Each row comes from the steps of one path. Every step used is in the known rows, and no mark comes twice. Write the path behind each row, first mark first.
Known rows
x, f, t: [ 0.190 -3.336 -0.469 -0.703  1.199 -1.714 -1.977 -1.356  1.041 -1.653
  1.071  0.546  4.145 -0.401  2.582 -2.937  2.374 -2.088  0.365 -1.763
 -1.621 -0.731]
b, h, t: [ 0.379 -1.877 -3.391 -4.151  0.578  3.411 -1.244  0.603  0.115 -4.006
  2.593  1.387 -3.199 -2.016  1.180 -1.568 -2.650 -3.254 -0.271 -0.465
  3.024 -3.506]
b, f, t, j: [ 1.368 -3.663  0.913  1.948 -1.140  0.620 -0.703 -1.397  1.526  2.400
  2.523 -1.607  1.539  1.201  1.570 -3.312 -0.730  5.134 -4.774 -0.533
 -0.670 -2.228]
q, b, h, x, f: [-3.356 -4.117 -1.754 -3.934 -2.373 -0.489 -2.324  1.188 -1.101 -1.676
  1.043  2.875 -1.821 -1.071  0.728  1.582  0.295 -2.514  0.109 -3.382
 -2.558  0.760]
h, x, c, t: [-6.189 -1.205 -4.262 -1.564 -4.300  0.551 -5.032  1.408  1.377 -0.541
  3.614  4.527  0.361  0.476  4.493  5.582  4.463 -7.288  0.755 -4.630
 -1.830 -0.132]
b, f, t: [ 1.800 -3.403 -2.242 -0.520  0.391  0.306  0.588 -1.432  1.860 -2.505
  2.317  2.651  2.753  2.207  0.628 -3.255 -1.576 -0.091 -0.957 -0.441
 -2.075 -1.698]
h, x, q, b, f, t, j: [-0.715 -1.825  1.110  0.014 -4.485 -3.527  0.114 -0.468  0.155  4.844
  1.093 -1.906  2.258  2.140 -0.475 -1.982  0.787  1.939 -4.521  0.892
 -0.834  0.769]
c, t, q, x: [ 0.380  5.350 -0.693  1.728  3.339  1.475  0.694 -0.463  0.817 -2.040
 -4.335 -0.803 -2.772 -0.242 -1.181  1.658  0.470  0.455  1.215  2.528
  2.072  1.960]
x, q, b, h, t, j: [ 2.289 -0.533  2.211 -0.824 -1.493  0.951 -0.671  1.942 -2.629  3.408
  0.899 -3.919 -0.612 -1.353 -0.924 -1.618 -1.116  0.405 -2.126  1.290
  4.632 -0.057]
x, q, b, c, t, j: [ 1.469 -1.241  3.966  2.628 -2.552  1.924  2.022  2.675 -1.327  2.932
  2.143 -3.579  2.786  0.350 -0.203  2.230  0.518 -0.791 -0.850 -1.584
  2.806  2.758]
h, x, q, b, c, t, j: [-3.118 -1.850  1.808  0.187 -5.137  0.658  1.330  2.194 -0.207  2.536
  2.399 -3.002  0.776  0.106  1.034  3.332  1.438 -1.722 -2.351 -1.934
  1.748  1.858]
c, t: [ 0.753 -0.756 -3.756  0.157 -0.385  3.829 -3.069  1.887  1.133 -3.156
  1.788  2.554  1.197 -0.536  1.022  1.448  1.515 -4.013  0.608 -1.511
  1.442 -0.777]
q, x: [ 4.533  2.977 -1.636 -1.055  2.573 -0.161 -1.689 -1.252 -1.573 -3.581
 -0.076  2.269 -1.614 -1.155 -5.252  0.789  0.516  0.385 -1.481  2.717
 -0.483  4.193]
q, x, c, t: [-0.720  2.236 -1.722  1.455  0.996  1.609 -2.285  0.439 -0.438 -1.920
  0.764  2.638  1.123  0.904  0.743  5.074  3.670 -6.143  2.168 -2.811
  0.038  5.011]
h, t, j: [ 0.691 -0.537 -0.648  0.038 -2.770  1.148 -3.492 -0.037 -0.064  2.389
  3.521 -4.069 -2.620 -3.276  0.690 -2.202  0.815  3.659 -3.254  0.352
  3.256 -3.542]
q, b, f, t, j: [ 2.510 -2.520  1.431  2.655 -1.572  0.553  1.414 -0.690 -0.845  3.108
  0.789 -2.187  2.197  0.348 -1.109 -3.612 -0.281  4.848 -4.629  0.295
 -0.848  0.042]
c, t, j: [ 0.633 -1.355 -0.248  2.642 -2.135  3.767 -3.890  1.769  0.420  1.885
  2.094 -1.844  0.469 -1.361  2.158  0.501  2.111  2.364 -3.308 -1.302
  2.346 -1.690]
b, f, t, q: [ 0.162  0.076  0.583  0.872  1.458 -1.465  1.536 -1.789  2.935  0.877
 -0.960 -0.166  0.470  2.191  1.457 -3.176 -2.814  4.071  0.397  1.560
 -1.078 -4.307]
t, j: [ 3.107 -1.534  1.495  1.486 -2.009  0.281 -4.624  0.545 -1.136  3.497
  3.438 -1.325 -0.538 -2.081 -0.948 -0.816  0.816  6.381 -4.710  0.406
  0.095 -1.965]
f, t: [ 1.315 -1.218 -2.337 -1.368  1.558 -0.513 -1.525 -1.644  0.285 -2.539
  1.523  2.122  3.347 -0.808  0.391 -3.211  1.752 -1.862 -2.698  1.639
 -1.329 -1.872]
q, x, f, t: [ 0.545 -0.393 -0.212 -0.177  3.549 -1.896  0.095 -2.976  0.313 -3.551
 -1.689 -0.082  2.504  0.029 -0.250 -2.382  2.695 -2.365 -0.234 -0.300
 -1.122  3.269]
b, h, x, c, t, q: [-7.641 -0.032 -0.550 -1.213 -1.108  0.802 -2.326  1.323  2.183  1.536
 -0.192  2.437 -2.261  1.334  6.685  4.701  0.535 -3.403  1.127 -3.344
  0.003 -3.434]

Which path is each row?
[-0.318 -2.066 -0.818 -6.099 -2.247 -2.888 -4.424  1.953  0.228 -0.405
  3.085  4.197 -0.796  1.560  0.506  2.013 -0.822 -3.791 -1.357  0.283
 -0.171 -0.176]
b, h, x, q
[-0.876  2.498  0.827  2.622  2.840 -0.056 -0.314 -0.339  1.613 -1.338
 -3.691 -2.022 -1.655  0.702  0.737  1.714  1.317  0.482  4.758 -1.305
  1.561  2.846]
c, t, q, x, f
[ 1.266  3.366  0.379  1.309  4.121 -1.564  3.855 -3.389  1.643 -1.366
 -3.881 -0.811 -1.651  2.082 -1.972 -2.120 -2.158  3.564 -0.276  3.493
 -0.394  1.576]
b, f, t, q, x
[-4.035 -1.395 -2.514 -3.465 -4.539 -3.494 -6.469 -0.246 -0.314  1.511
  5.339  5.002 -0.509 -0.168  1.459  4.563  3.458 -2.879 -0.788 -2.883
 -4.502 -0.439]
h, x, c
[-5.388 -0.371 -1.838 -4.340 -0.437 -0.661  1.740 -0.658 -0.379 -0.826
 -2.525  2.138 -2.155 -1.032  1.389 -1.129 -0.540 -1.241 -3.992  2.473
 -1.726 -2.530]
f, t, q, b, h, x
[ 2.731 -1.927 -1.985  0.314  0.002  0.269  2.854 -0.773 -0.623 -1.711
  0.344  1.906  3.418  1.229 -2.708 -3.220 -1.325 -0.752 -0.644  0.747
 -2.438  1.086]
q, b, f, t
[ 3.755  0.700  0.315  2.034 -0.900 -0.311  2.165  0.867 -0.464  1.603
 -0.689  0.491 -1.380  1.420 -4.181 -0.496 -4.211  5.536  2.711  1.515
 -1.622 -0.325]
t, q, b, f
[ 4.379 -0.941 -0.012  0.064 -0.012 -2.285  2.239  0.151 -0.549  0.091
  0.140  1.554  5.504  3.246 -3.179 -2.642 -1.055 -2.624  1.073  1.614
 -1.420  2.431]
x, q, b, f, t
[-1.405 -1.579  4.459  0.721  1.558 -1.575  6.738 -1.446 -0.335 -0.100
 -0.818 -2.919  1.983 -0.469  0.049 -1.043 -1.339  0.986  2.686 -1.131
 -1.585  0.123]
x, f, t, q, b, c
[-0.325  1.818  0.733 -0.054  2.479 -2.015 -0.259 -1.901  1.580  0.970
 -1.571 -0.680  1.068 -0.518  1.337 -3.179  0.386  2.581 -1.101  3.412
 -0.484 -4.411]
f, t, q
[ 1.079  5.008  2.652  1.358  2.178 -3.579 -1.887 -1.782 -1.394  2.563
 -0.679  0.926 -1.175  0.733 -1.717  3.641  1.502  1.526  1.884  0.596
 -2.325  3.243]
t, q, x, c
[-1.086  0.993  1.846  1.209  1.371  2.742  1.046  2.881 -2.351  1.766
 -2.120  1.955  0.465  0.470  1.753  3.297 -0.719 -2.686  2.091 -1.515
  0.048  0.646]
x, c, t, q, b, h
[-4.870 -4.503  1.563 -0.981 -1.981 -0.479 -0.495 -0.713 -0.954  2.299
 -0.281 -1.751  0.608 -1.324  3.355 -2.209  2.174  0.901 -5.653 -2.181
 -0.953 -0.316]
q, b, h, x, f, t, j
[ 1.013  3.694 -0.643  2.360  0.036  1.625  1.206  1.875 -1.148  0.934
 -3.563 -0.712  0.036 -1.612 -1.930  0.680  0.856  0.334  2.272  2.216
  0.942 -0.049]
c, t, q, b
[ 1.421  1.000  3.235  0.190  0.234 -0.036  5.374 -0.165 -1.392  0.040
  0.794 -1.276 -0.865 -1.430 -3.303  1.057 -2.884  3.128  1.395  0.679
 -1.617  0.113]
t, q, b, c
[ 2.696  0.174 -1.109 -3.621 -0.112  0.640  0.676  2.330 -2.484 -1.413
  0.561  0.453 -0.141 -0.925 -2.216 -1.103 -2.271 -5.546  1.915  1.427
  3.540  0.540]
x, q, b, h, t
[-1.044  3.791  1.313  1.456  3.325  2.069  4.523 -1.086  1.318 -3.265
 -2.613 -1.725 -3.215  0.495 -0.738  2.698 -1.475  0.061  1.782  0.335
  1.881  2.325]
b, c, t, q, x
[-5.119 -4.057 -2.761 -3.372 -1.463 -3.205 -2.829 -2.262  2.283 -2.348
  1.542  1.535  1.715 -0.382  3.898 -1.668  3.670 -3.213 -1.681 -2.160
 -2.715 -1.757]
h, x, f, t
[ 0.072  0.843  0.673  3.746 -1.689  0.798  1.812  1.975  0.219  2.945
 -0.467  1.143  0.829  3.160 -0.408  3.309 -1.809  0.250  5.072 -2.344
 -1.458  1.149]
x, c, t, q, b, f
[-0.674  3.132  0.435  0.463  2.346 -2.309 -0.013 -1.697  1.163 -0.976
 -2.723 -4.002 -4.049 -0.735 -0.480 -0.565  0.168  1.551  4.336  0.193
  2.396  0.842]
h, t, q, x, f
[ 1.430  1.449 -1.324  0.941 -1.494  0.133  2.906  0.373  0.261  0.737
 -0.907 -1.655 -3.087  0.630 -3.006 -1.541 -4.452  3.309  3.724  1.424
  0.818 -1.719]
h, t, q, b, f
[-0.681  2.151 -0.811  1.454  0.752  1.719 -1.532  1.261  1.991  0.185
 -1.297 -0.298 -0.734 -0.105  2.043  1.104  0.232  1.054  1.899  0.751
  1.834 -3.628]
c, t, q
[ 1.239  2.656  2.330  1.324  3.130 -2.819 -0.800 -1.150  0.183 -0.095
 -2.673 -1.801 -2.302 -0.065 -1.751  0.689  0.381  3.557  3.367  0.257
 -0.149  2.374]
t, q, x, f
[-1.382  1.413  1.221 -0.874  3.689 -0.034  1.288 -1.006  0.858 -2.088
 -3.191 -2.817 -4.880 -0.280  1.228 -0.451 -2.127  0.457  3.601 -0.937
  3.076  0.858]
b, h, t, q, x, f
[ 2.421  0.813  1.750 -0.841  2.235  1.753  1.643  1.681 -2.748  0.551
 -2.388  1.580 -1.685 -1.066 -2.328 -0.489 -3.275  2.253 -0.354  2.502
 -0.351 -0.748]
t, q, b, h
[ 1.438  3.183  0.870  0.820  1.743 -1.847  2.414 -0.944 -1.737  1.353
 -3.651 -1.168  2.009 -1.623 -2.531 -2.813  0.766  1.789 -0.622  4.778
 -1.281 -0.867]
f, t, q, b
[ 0.218 -1.676 -1.280  0.610 -0.690  4.956  4.251  1.914 -0.695 -4.111
  1.832  1.023  1.472 -1.215 -0.974  2.489 -0.226 -4.973  1.792 -2.595
  0.545  2.190]
q, b, c, t
